Each row comes from the steps of one walk. Every step used is in the known rows, and no mark comes twice. Write the walk behind each row, first mark first.
Known rows
zipef -> zubafu -> relon -> bogi -> zesef: [0.31 0.74 2.33 2.92 -4.75 -2.83 1.40 1.81 -3.10 1.17 0.64 0.42 1.24 -1.55 0.77 -1.83 -0.53 0.68 -1.09 2.87 0.68 -2.51 2.80 -1.89 0.80 -0.90 1.52 -1.74 -2.78 -0.01 3.34 0.08]
mager -> relon: [-5.35 0.93 -1.83 3.26 -3.86 0.00 -0.46 -2.50 -1.87 1.68 3.94 1.73 -2.14 1.39 -2.78 -1.82 1.23 1.53 -0.95 0.71 4.61 -0.19 -3.55 0.71 -5.42 -1.21 -0.70 1.82 -0.53 0.87 1.10 -1.95]
bigip -> zubafu -> relon -> bogi: [-2.18 0.14 1.22 -0.55 -1.89 0.18 4.01 1.59 -1.93 -0.27 -0.42 -0.63 -4.32 0.55 -0.93 -2.08 0.10 0.79 -1.97 0.37 -0.68 -0.91 1.00 -0.29 -0.70 -2.10 1.08 -0.97 -1.06 0.95 0.53 -2.12]
zesef -> mager -> relon -> zubafu -> zipef: [-2.81 -0.32 -2.23 0.54 -0.95 2.14 -0.50 -3.05 -1.44 1.05 0.88 1.43 -4.31 1.70 -3.57 -1.88 0.99 0.32 2.12 -0.75 1.09 1.22 0.58 1.97 -3.41 -0.76 -0.07 1.49 -1.44 0.47 -3.53 -3.15]
zipef -> zubafu -> bigip -> luru: [1.89 -0.28 2.71 -0.29 -2.82 0.00 -0.08 0.43 -1.13 0.49 -1.73 -0.06 0.55 -0.19 0.44 1.11 1.13 1.03 0.06 1.81 -0.10 -1.55 1.47 1.23 -1.63 1.52 -0.46 0.00 -1.41 -3.18 2.22 -1.70]
zesef -> bogi -> relon -> zubafu -> bigip: [-0.06 -0.25 -1.04 1.04 -2.38 2.55 2.18 -1.13 -2.52 0.28 -1.97 0.56 0.03 3.31 0.12 -1.90 1.79 -2.44 4.06 -0.42 0.53 1.17 2.23 1.90 1.49 -0.71 2.91 -0.45 0.97 2.15 -0.22 -2.08]
zubafu -> zipef: [-0.80 -0.58 -1.23 -4.81 0.69 1.30 0.04 1.12 -1.64 -0.89 1.43 2.67 -0.51 -2.51 -2.25 1.18 -0.16 0.83 -0.33 2.58 1.88 -2.31 0.99 1.31 -0.65 2.90 -3.64 2.95 -0.91 -0.69 0.81 -0.75]
duro -> gikuf -> bigip -> zubafu -> zipef: [1.07 -4.37 4.09 0.43 -0.28 1.81 1.95 -1.58 -0.49 -3.82 -0.16 -0.43 1.97 -0.59 -2.13 -0.88 1.87 0.17 -1.47 0.12 0.41 -1.32 -1.05 5.28 -1.83 1.98 -1.04 -5.32 1.13 -3.72 -1.18 -2.07]
relon -> zubafu -> bigip -> luru: [0.71 0.15 3.49 -5.12 -3.34 1.88 0.68 0.19 -1.54 0.84 1.29 2.44 -2.09 -0.66 3.38 -1.31 2.96 -3.03 1.84 0.11 -0.44 -1.29 3.89 2.77 -3.61 1.48 -0.76 -0.76 -2.98 -2.11 2.28 -2.60]
bigip -> zubafu -> relon -> bogi -> zesef: [-1.42 1.51 1.77 -0.71 -3.16 0.45 3.97 0.93 -2.19 0.29 -1.15 -0.62 -3.95 0.49 -0.08 -2.54 -0.51 1.27 -2.13 0.33 -0.87 -0.40 -0.18 -1.26 0.11 -2.49 1.40 -0.40 -1.04 1.16 1.30 -1.74]
basol -> zipef -> zubafu -> relon -> bogi -> zesef -> mager: [1.57 0.57 0.68 1.16 -3.41 0.15 0.88 -0.69 -1.32 4.03 -2.27 -2.68 1.79 0.99 -2.79 0.17 -0.23 -0.25 -2.07 2.44 -0.77 -3.69 3.82 -0.42 -2.10 -1.20 5.12 0.25 -5.78 0.72 2.06 -0.42]
gikuf -> bigip -> zubafu: [2.52 -1.11 1.57 -4.37 -2.57 -0.41 2.08 -0.49 0.22 0.35 -1.89 -0.75 0.46 2.27 -0.03 -0.40 1.72 1.34 -1.78 -1.26 0.98 -0.49 -1.85 1.32 -2.73 0.44 0.22 -0.69 1.45 -4.55 -0.73 -0.97]
duro -> gikuf -> bigip: [0.99 -5.32 4.89 1.61 -1.53 0.41 1.01 -2.23 -0.25 -1.88 2.06 0.70 3.87 -0.31 -0.93 -1.12 2.31 -0.75 -0.55 0.41 1.99 -1.59 -0.60 5.77 -4.11 1.56 -1.07 -4.91 0.30 -3.53 -0.11 -2.54]
relon -> zubafu -> zipef: [-1.26 0.50 0.25 -5.63 -0.61 1.86 0.11 1.57 -1.94 0.06 1.66 3.42 -1.43 -2.43 1.09 -1.36 2.76 -2.58 0.92 0.84 0.90 -2.41 3.74 2.59 -0.80 3.02 -0.91 -0.21 -2.87 -0.77 1.63 0.35]
bogi -> zesef -> mager -> relon -> zubafu -> bigip: [0.64 3.77 1.64 -0.14 -6.04 2.14 -0.75 -5.21 -2.00 3.50 -1.29 0.81 -1.69 1.70 0.22 -2.36 0.12 1.06 1.32 -0.77 0.10 2.28 -2.73 -0.71 -1.53 -2.19 0.68 3.19 -1.29 0.36 0.55 -2.34]
mager -> zesef -> bogi -> relon -> zubafu: [-1.33 3.50 -1.15 2.49 -2.07 -0.27 0.87 -4.42 -0.13 0.66 -0.67 0.97 -0.76 0.98 -1.47 -0.64 -0.42 0.88 5.98 -2.06 2.84 2.70 1.41 1.16 2.79 -2.03 3.76 1.53 2.59 1.58 1.14 -1.15]
zipef -> zubafu -> bigip -> luru -> duro -> gikuf: [2.44 -0.47 3.11 2.24 -0.93 0.27 0.35 -0.95 -0.99 -0.49 -1.11 -0.12 2.11 -1.23 0.85 0.42 2.42 0.42 -0.39 1.42 0.39 -1.89 0.37 3.18 -1.03 2.43 -0.48 -1.78 -0.93 -3.14 1.62 -1.57]
zubafu -> relon: [-3.26 -2.34 1.47 0.44 -5.06 -1.35 2.10 1.39 -3.80 2.07 4.14 2.07 -3.17 -0.66 -1.34 -0.90 -1.36 1.66 -0.36 2.81 1.55 -2.65 1.42 0.50 -2.98 0.34 -0.96 1.51 -2.82 0.02 2.06 -2.49]
zesef -> mager: [-0.21 -2.25 -0.78 -1.42 0.46 1.55 -0.31 -2.67 0.61 2.97 -0.96 1.20 -2.11 2.95 -2.69 0.06 1.17 0.68 2.32 -0.92 0.92 1.11 0.35 3.65 -4.27 -0.69 0.11 3.26 -0.92 -0.09 -2.98 -3.95]
zesef -> bogi -> relon -> zubafu -> zipef: [-0.51 -0.42 -2.72 0.38 -1.24 2.62 2.12 0.03 -2.29 -0.68 -1.97 1.13 0.03 2.47 -0.50 -2.01 0.84 -1.86 3.74 0.06 1.37 0.98 2.39 1.85 2.05 -0.10 2.66 0.05 1.13 2.54 -0.45 -1.32]
zipef -> zubafu: [-0.36 -0.19 0.40 1.14 -1.59 -0.85 -0.64 0.65 -0.45 2.19 -1.31 0.41 1.47 0.49 -0.78 0.32 2.44 1.15 -0.71 1.22 2.07 -1.87 -0.12 2.12 -1.28 1.42 1.45 0.23 -1.40 -1.42 2.24 0.68]
bogi -> relon -> zubafu -> bigip -> luru -> duro -> gikuf: [1.51 0.47 -0.06 0.43 -1.21 2.13 2.33 -1.56 -1.93 -0.84 0.07 1.97 0.29 2.02 4.90 -2.04 5.79 -2.31 1.52 2.00 -0.07 -0.61 1.66 1.81 -0.07 0.56 0.19 -1.15 -3.03 1.25 2.84 -0.63]
bigip -> zubafu: [-1.99 0.63 -0.24 -2.44 -0.16 2.31 1.87 -0.15 0.47 1.22 -3.22 -0.66 -3.46 2.60 -1.72 -0.34 2.38 1.71 -1.68 -1.28 0.48 0.20 -2.95 2.82 -1.99 -0.19 1.30 1.47 0.37 -0.28 0.22 -1.17]
luru -> bigip: [4.16 0.73 -0.40 -2.68 0.17 0.94 0.27 -3.17 -0.69 1.74 2.04 5.88 4.45 0.71 0.99 -0.74 4.26 -1.42 -0.41 -0.32 2.94 -2.45 2.17 1.73 -3.30 0.47 1.60 0.29 0.92 -0.46 2.47 0.63]
gikuf -> duro: [1.43 -1.35 0.51 -0.76 -3.71 -1.05 -0.66 0.86 -0.03 2.85 2.98 1.83 0.62 -0.22 0.04 0.33 5.27 -1.49 2.25 -0.16 4.41 -0.86 -4.31 2.23 -3.93 5.11 -0.28 -0.04 -2.91 -1.52 1.85 -0.31]
gikuf -> bigip: [2.96 -2.18 1.83 -3.99 -3.45 -1.81 0.75 -0.60 -0.20 1.32 1.30 1.27 2.99 1.18 0.78 -0.18 1.28 0.35 -0.65 0.06 2.85 -1.46 -0.49 1.36 -4.31 1.00 -1.02 0.04 0.48 -4.41 0.30 -1.31]

Which walk is each row?
[-3.36 -0.54 0.71 -0.72 -2.69 1.25 3.37 1.15 -2.10 0.80 -1.20 -0.75 -5.65 1.57 -2.31 -0.95 0.11 2.74 -1.93 0.29 -0.62 -0.87 -1.28 1.13 -1.07 -0.44 1.05 0.79 -0.88 -0.02 0.40 -1.81]  bigip -> zubafu -> relon
[0.59 -0.72 -1.31 0.31 -2.49 2.74 2.44 -0.49 -1.97 -0.44 -2.09 0.88 -0.54 3.24 0.89 -1.93 0.65 -2.11 4.24 -0.22 0.70 1.59 2.47 2.05 0.21 -0.93 2.74 -0.32 0.98 1.57 -0.03 -3.15]  zesef -> bogi -> relon -> zubafu -> bigip -> luru
[-0.46 -0.77 0.13 1.01 -3.14 0.23 0.66 0.27 -1.50 4.22 -1.31 -2.46 1.01 1.26 -3.85 1.33 0.74 0.58 -2.72 2.91 0.30 -4.93 2.70 1.17 -3.14 0.81 4.45 0.78 -5.65 -0.29 2.72 0.21]  basol -> zipef -> zubafu -> relon
[-1.76 2.79 -0.04 2.21 -1.73 -0.68 0.00 -4.60 0.52 1.38 0.08 0.81 -0.54 -0.40 -3.40 0.37 -2.14 1.77 5.18 -2.74 3.80 2.37 0.27 2.35 0.87 -1.58 2.72 2.34 3.77 0.17 0.34 -2.41]  mager -> zesef -> bogi
[2.34 3.13 2.41 -2.08 -2.55 -1.45 0.97 -0.83 -0.32 1.45 1.79 2.40 3.82 -1.30 3.97 -3.12 0.62 -2.81 -0.51 0.82 2.27 -0.23 2.04 -1.95 -1.79 -3.69 0.16 0.03 -1.62 2.12 3.61 -1.50]  relon -> bogi -> zesef
[-0.63 0.39 2.97 0.44 -5.75 -2.63 2.80 1.08 -3.91 1.18 4.24 2.17 -0.58 -2.16 1.88 -3.14 -2.34 -0.42 -0.60 2.99 1.01 -2.03 3.37 -2.87 -1.32 -2.65 -0.45 -0.17 -3.20 1.76 3.38 -2.55]  zubafu -> relon -> bogi -> zesef
[1.25 0.93 1.03 1.06 -4.04 -0.33 0.99 0.04 -1.60 3.97 -1.45 -2.40 2.44 0.32 -2.01 0.19 0.04 -0.42 -2.94 3.00 0.04 -4.39 3.39 -0.79 -2.22 -0.76 4.91 0.05 -5.77 0.64 3.57 0.28]  basol -> zipef -> zubafu -> relon -> bogi -> zesef
[-0.65 -0.62 1.80 3.02 -3.37 -3.05 1.50 2.37 -2.85 0.73 1.44 0.53 0.75 -1.53 0.05 -1.59 -0.02 0.27 -0.96 2.91 0.93 -3.04 3.84 -0.89 -0.02 -0.35 1.17 -2.24 -2.88 -0.23 2.63 -0.30]  zipef -> zubafu -> relon -> bogi
[0.95 0.58 -0.35 -2.31 -3.20 1.72 1.92 -0.26 -2.03 0.04 -0.57 2.06 -1.25 3.10 4.24 -1.31 4.50 -1.62 2.16 2.41 -0.65 -0.22 2.62 -0.19 -0.57 -0.41 0.12 0.52 -3.60 1.18 3.44 -0.76]  bogi -> relon -> zubafu -> bigip -> luru
[-0.10 0.01 2.64 0.59 -5.12 -2.07 2.75 0.28 -3.67 1.37 3.53 2.01 -1.25 -1.50 1.03 -3.15 -2.63 -0.31 0.13 2.43 0.28 -1.21 3.78 -2.56 -1.31 -3.17 -0.18 0.04 -3.19 1.95 1.78 -3.30]  zubafu -> relon -> bogi -> zesef -> mager
[0.76 4.36 -0.99 2.46 -1.28 0.07 1.37 -5.17 -0.20 -0.02 -0.61 0.99 -0.37 -0.06 0.33 -0.56 -0.53 0.57 5.90 -2.20 2.57 2.63 1.29 1.34 2.74 -1.40 2.83 1.62 2.99 0.75 0.93 -2.08]  mager -> zesef -> bogi -> relon -> zubafu -> bigip -> luru -> duro
[-1.23 3.12 -1.53 3.11 -1.94 -0.57 0.78 -4.66 0.11 0.70 -0.83 0.69 -0.32 1.19 -2.32 0.19 -1.25 1.94 5.68 -1.74 3.23 2.85 0.39 0.90 2.51 -2.32 3.24 2.53 3.22 1.61 0.95 -1.64]  mager -> zesef -> bogi -> relon
[1.69 1.63 -1.21 -1.34 -1.55 1.57 2.10 -0.97 -1.87 0.45 -0.11 2.34 -0.23 2.46 5.30 -1.68 5.48 -1.93 1.60 1.87 0.18 -0.48 1.61 0.34 -0.10 0.26 0.18 0.80 -3.14 1.41 3.15 -0.16]  bogi -> relon -> zubafu -> bigip -> luru -> duro
[2.34 -1.01 1.04 3.26 2.90 -0.19 1.10 -4.03 0.22 0.40 3.11 1.88 5.58 -1.73 2.16 -1.83 5.06 -1.52 -2.04 -0.97 4.82 -2.37 -3.71 6.55 -2.69 3.32 -0.85 -2.07 1.27 -1.97 -0.53 -0.60]  luru -> duro -> gikuf -> bigip
[1.75 -0.13 -2.34 -2.28 1.29 0.69 1.21 -0.36 1.68 1.15 1.73 3.39 0.65 -0.35 3.70 -0.48 0.69 0.61 -0.41 0.21 5.16 -0.70 -2.08 4.25 -6.77 1.38 -1.37 3.71 -0.38 -1.18 1.71 -3.54]  bigip -> luru -> duro
[-1.05 3.60 -1.61 1.56 -1.38 0.13 0.85 -3.78 -0.66 -0.62 -0.76 1.09 -0.95 -0.26 -2.01 -0.16 -1.11 1.05 5.83 -1.44 2.48 2.31 2.22 0.59 4.01 -1.23 2.77 1.57 2.65 1.31 0.94 -0.83]  mager -> zesef -> bogi -> relon -> zubafu -> zipef
[1.39 -1.84 -0.57 0.20 1.88 1.44 1.51 -1.12 1.61 -0.49 2.18 2.98 1.48 -0.98 3.08 -0.95 1.09 0.07 -0.51 0.28 4.72 -0.82 -2.11 6.32 -6.63 1.82 -1.33 0.92 -0.31 -1.35 1.26 -4.24]  bigip -> luru -> duro -> gikuf
[-1.65 0.79 -1.13 -4.42 1.24 3.08 1.95 1.05 -0.53 -1.36 -3.22 -0.33 -3.83 0.29 -2.96 0.51 0.87 2.17 -1.83 0.15 -0.32 -0.53 -1.56 1.68 0.50 1.35 -0.78 1.76 0.45 -0.77 -0.50 -0.53]  bigip -> zubafu -> zipef
[1.14 -0.14 3.85 -2.55 -1.41 2.29 0.90 -1.17 -1.36 -0.07 1.93 2.50 -0.36 -1.89 3.93 -2.01 4.25 -3.93 1.12 -0.33 0.15 -1.66 2.81 4.72 -3.13 2.43 -0.75 -2.45 -2.46 -2.13 1.69 -2.37]  relon -> zubafu -> bigip -> luru -> duro -> gikuf
[2.08 -0.52 0.87 3.07 3.27 0.57 1.80 -3.99 0.52 0.00 1.51 0.90 4.46 -1.15 1.87 -1.97 5.20 -0.95 -2.61 -1.61 3.94 -1.90 -4.48 6.49 -1.93 3.05 -0.12 -2.37 1.77 -1.92 -1.04 -0.38]  luru -> duro -> gikuf -> bigip -> zubafu
[-0.71 0.85 -1.92 -1.13 -2.27 1.13 1.48 -0.10 -1.65 1.29 -0.26 2.45 -0.50 3.56 3.48 -1.91 5.47 -1.51 1.63 1.95 0.90 -0.41 1.58 0.40 -0.30 -0.39 1.48 0.69 -3.45 2.42 3.44 0.94]  bogi -> relon -> zubafu
[-2.92 -0.32 -1.71 1.55 -1.53 1.75 -0.53 -3.67 -0.86 2.19 0.91 1.28 -4.06 2.76 -3.05 -2.31 1.75 0.05 2.22 -1.48 1.46 1.67 -0.05 2.57 -4.67 -1.51 0.94 1.38 -1.38 0.63 -3.21 -3.58]  zesef -> mager -> relon -> zubafu
[3.35 0.07 3.02 -3.17 -5.14 -1.71 3.46 0.14 -1.71 -0.12 -0.70 -0.88 0.38 0.82 1.36 -2.06 -0.67 1.15 -2.18 -0.16 0.03 -0.78 -0.23 -1.82 -1.11 -1.33 0.50 -1.86 0.53 -3.46 0.28 -1.24]  gikuf -> bigip -> zubafu -> relon -> bogi -> zesef
[-1.94 -0.29 -1.70 2.44 -0.39 0.23 0.12 -3.63 -0.47 1.14 1.59 1.19 -2.19 2.25 -2.87 -2.43 0.64 -0.26 1.64 -0.81 1.97 1.72 0.83 0.73 -4.78 -3.64 0.12 1.06 -0.84 1.62 -3.28 -4.46]  zesef -> mager -> relon -> bogi
[5.31 -1.47 0.03 -4.11 -1.65 -1.53 1.61 -0.47 1.10 0.32 1.64 2.11 3.28 0.29 3.78 -0.61 0.41 0.49 -0.95 -0.17 4.26 -1.15 -1.41 2.40 -6.14 1.62 -1.56 0.83 0.97 -5.05 0.32 -2.70]  gikuf -> bigip -> luru -> duro
[-0.60 3.81 0.13 2.26 -2.68 -0.07 0.90 -4.92 -0.84 0.31 -0.82 0.50 -0.89 0.55 -1.40 -0.32 -0.19 0.51 6.25 -1.94 1.76 2.64 1.91 0.61 3.45 -1.88 3.03 1.20 2.57 1.00 1.03 -1.60]  mager -> zesef -> bogi -> relon -> zubafu -> bigip
[-0.08 3.55 0.33 -0.02 -5.47 1.96 -0.69 -4.68 -1.30 3.85 -1.24 1.18 -1.49 2.04 0.12 -2.74 -0.09 1.40 1.13 -0.97 1.19 2.38 -3.20 -0.18 -2.21 -2.27 1.43 3.42 -1.34 0.96 0.66 -1.88]  bogi -> zesef -> mager -> relon -> zubafu
[0.12 3.38 -0.13 1.44 -2.87 0.31 1.26 -4.27 -0.36 -0.34 -0.99 0.79 -1.45 0.54 -0.61 -0.22 -1.41 0.89 6.37 -1.75 1.82 3.04 2.31 0.78 2.25 -2.15 2.80 1.51 2.51 0.51 1.23 -2.61]  mager -> zesef -> bogi -> relon -> zubafu -> bigip -> luru
[1.66 3.21 1.74 1.68 -4.17 2.89 0.01 -5.97 -1.38 1.90 -0.80 0.98 -0.59 0.59 1.52 -2.97 0.33 0.81 1.03 -1.05 0.64 2.22 -3.53 1.30 -2.26 -1.46 0.46 1.63 -0.84 0.01 0.07 -3.23]  bogi -> zesef -> mager -> relon -> zubafu -> bigip -> luru -> duro -> gikuf
[2.99 2.52 1.90 -1.75 -1.55 -0.87 0.88 -2.02 0.05 1.58 0.53 2.03 2.69 -0.33 2.79 -3.14 0.23 -2.69 0.72 0.04 1.15 0.89 2.58 -1.66 -1.87 -4.30 0.56 0.48 -1.59 2.34 1.36 -2.71]  relon -> bogi -> zesef -> mager
[-0.99 0.99 1.41 -0.54 -2.58 0.83 3.81 0.14 -1.91 0.41 -1.99 -0.97 -4.61 1.06 -0.85 -2.48 -0.89 1.41 -1.24 -0.21 -1.66 0.45 0.42 -0.93 0.10 -2.99 1.68 -0.09 -1.04 1.15 -0.30 -2.52]  bigip -> zubafu -> relon -> bogi -> zesef -> mager
[3.46 0.40 1.83 4.09 1.86 -0.08 2.78 -4.42 -0.66 -0.37 1.43 0.49 4.04 -1.77 2.46 -3.45 3.21 -1.24 -2.13 -1.40 2.39 -1.13 -2.73 4.03 -0.52 0.88 0.36 -3.22 1.02 -0.96 -1.57 -1.45]  luru -> duro -> gikuf -> bigip -> zubafu -> relon -> bogi -> zesef -> mager
[0.09 3.60 -0.14 -0.98 -4.76 2.41 -0.79 -3.97 -1.78 2.70 -1.27 1.44 -1.79 0.77 -0.50 -2.29 -0.69 1.79 1.00 -0.16 0.79 2.03 -2.61 -0.82 -1.05 -1.55 0.38 3.57 -1.16 0.78 0.35 -1.57]  bogi -> zesef -> mager -> relon -> zubafu -> zipef
[0.75 0.41 2.01 3.00 -4.09 -2.36 1.33 1.04 -2.83 1.34 -0.07 0.10 0.42 -0.95 0.15 -1.94 -0.92 0.85 -0.28 2.30 -0.01 -1.74 3.01 -1.63 0.73 -1.34 1.75 -1.36 -2.70 0.05 1.76 -0.74]  zipef -> zubafu -> relon -> bogi -> zesef -> mager
[1.71 -1.00 3.45 -4.20 -3.08 1.46 0.75 -0.75 -1.10 0.13 0.86 1.55 -1.44 0.01 0.99 1.20 0.12 0.00 1.09 1.48 -0.19 -0.65 1.34 1.57 -4.62 0.61 -3.38 2.28 -1.37 -2.71 1.69 -5.03]  zubafu -> bigip -> luru
